(in the rows, 128 means zero)
Known rows, with every step that occurs
kige > pekula: [125 127 150  98 141 114 149 100 114 167 116 132 123 200 151 116 127]
kige > kifan > gidav > pekula > vapa > nizul: [125 114 156  82 209 131 165  80 104 161 125 129 112 181 148  82 169]
kige > kifan: [139  91 177  95 153  97 155  86 131 167 124 114 113 202 138 116 126]
kifan > kige > pekula > gidav: [121 135 176  71 148 117  98 124 150 177 132 137  99 225 123  92 131]
pekula > vapa > kifan: [123 118 144 101 168 108 171 100 130 123 124 152 126 167 162 117 138]
kifan > gidav > kige: [131 119 187 118 152 112 151 106 148 138 132 134 104 163 131  96 102]
kifan > gidav > kige > pekula: [120 130 188 120 152 128 147 101 126 160 120 141 106 172 142  87 118]
nizul > vapa: [124 104 126  96 166 112 168 110 138 136 119 129 125 176 153 115 134]
kifan > kige > pekula > vapa: [105 134 160  79 162 126 145 107 131 168  97 145 118 204 142  96 145]
nizul > vapa > kifan > kige: [122 101 169  90 175 115 134  94 143 138 119 135 104 190 152  98 141]
pekula > gidav > kifan: [126 124 158 105 173 102 118 131 152 136 148 141  99 191 147 118 121]
kifan > kige: [135 115 179  81 140 103 124 103 152 155 118 123 103 211 127 107 110]
kige > kifan > gidav: [138  85 181  90 149 113 164  88 144 163 146 111 101 191 131  97  99]
gidav > pekula: [147 119 151 104 153 112 140  95 114 147 122 136 130 194 147 132 152]
gidav > pekula > vapa > kifan: [131 122 144 108 182 121 158  90 105 128 120 162 136 170 167 126 178]
gidav > kifan > kige > pekula: [113 129 190 103 166 122 105  99 122 172 104 134  94 217 157 103 129]
vapa > kifan: [139 112 164 105 147  99 148  91 127 133 134 136 115 182 156 122 118]

Rows
[136 102 209 121 168  97 143  85 130 166 107 127 112 188 133 107 143] : gidav > kige > kifan
[125 124 186  90 172 106  87 130 167 148 139 136  82 213 132 101 120] : pekula > gidav > kifan > kige
[109 120 167  80 181 129 110 115 140 161 131 151 100 204 147  82 160] : nizul > vapa > kifan > kige > pekula > gidav
[128 123 173  93 181 125 128  89 120 139 111 157 119 192 152 109 177] : gidav > pekula > vapa > kifan > kige
[124 100 140 106 174 111 164  96 127 127 126 139 122 169 165 114 141] : nizul > vapa > kifan
[146 110 170 108 156 127 144  84 117 133 151 142 112 173 155 112 135] : vapa > kifan > gidav > pekula
[118 104 177 127 186 125 159  96 139 122 132 146 105 142 156  87 133] : nizul > vapa > kifan > gidav > kige
[ 97 156 161 105 200 134 161 102 111 153 106 148 108 158 152  65 148] : kifan > gidav > kige > pekula > vapa > nizul
[102 154 152  66 187 124 135  99 113 171  93 137 109 207 148  77 155] : kifan > kige > pekula > vapa > nizul
[120 112 147  98 165 123 180 102 142 120 147 148 113 155 155  98 113] : pekula > vapa > kifan > gidav
[137 112 191  90 148 102 118  90 142 144 126 133  99 204 142 106 118] : vapa > kifan > kige
[ 92 154 164  87 215 128 118 100 107 165  89 143  95 203 167  79 158] : gidav > kifan > kige > pekula > vapa > nizul
[113 135 159 107 172 116 116 125 129 158 137 147 101 200 157 110 135] : kige > pekula > gidav > kifan
[124 132 191  80 156 116  93 110 139 167 140 148  94 218 136  90 137] : vapa > kifan > kige > pekula > gidav
[146  90 183  99 162 126 151  78 121 168 139 120 110 194 136 105 139] : kige > kifan > gidav > pekula
[136 106 167 103 144 114 157  94 140 130 156 132 103 170 149 104  94] : vapa > kifan > gidav
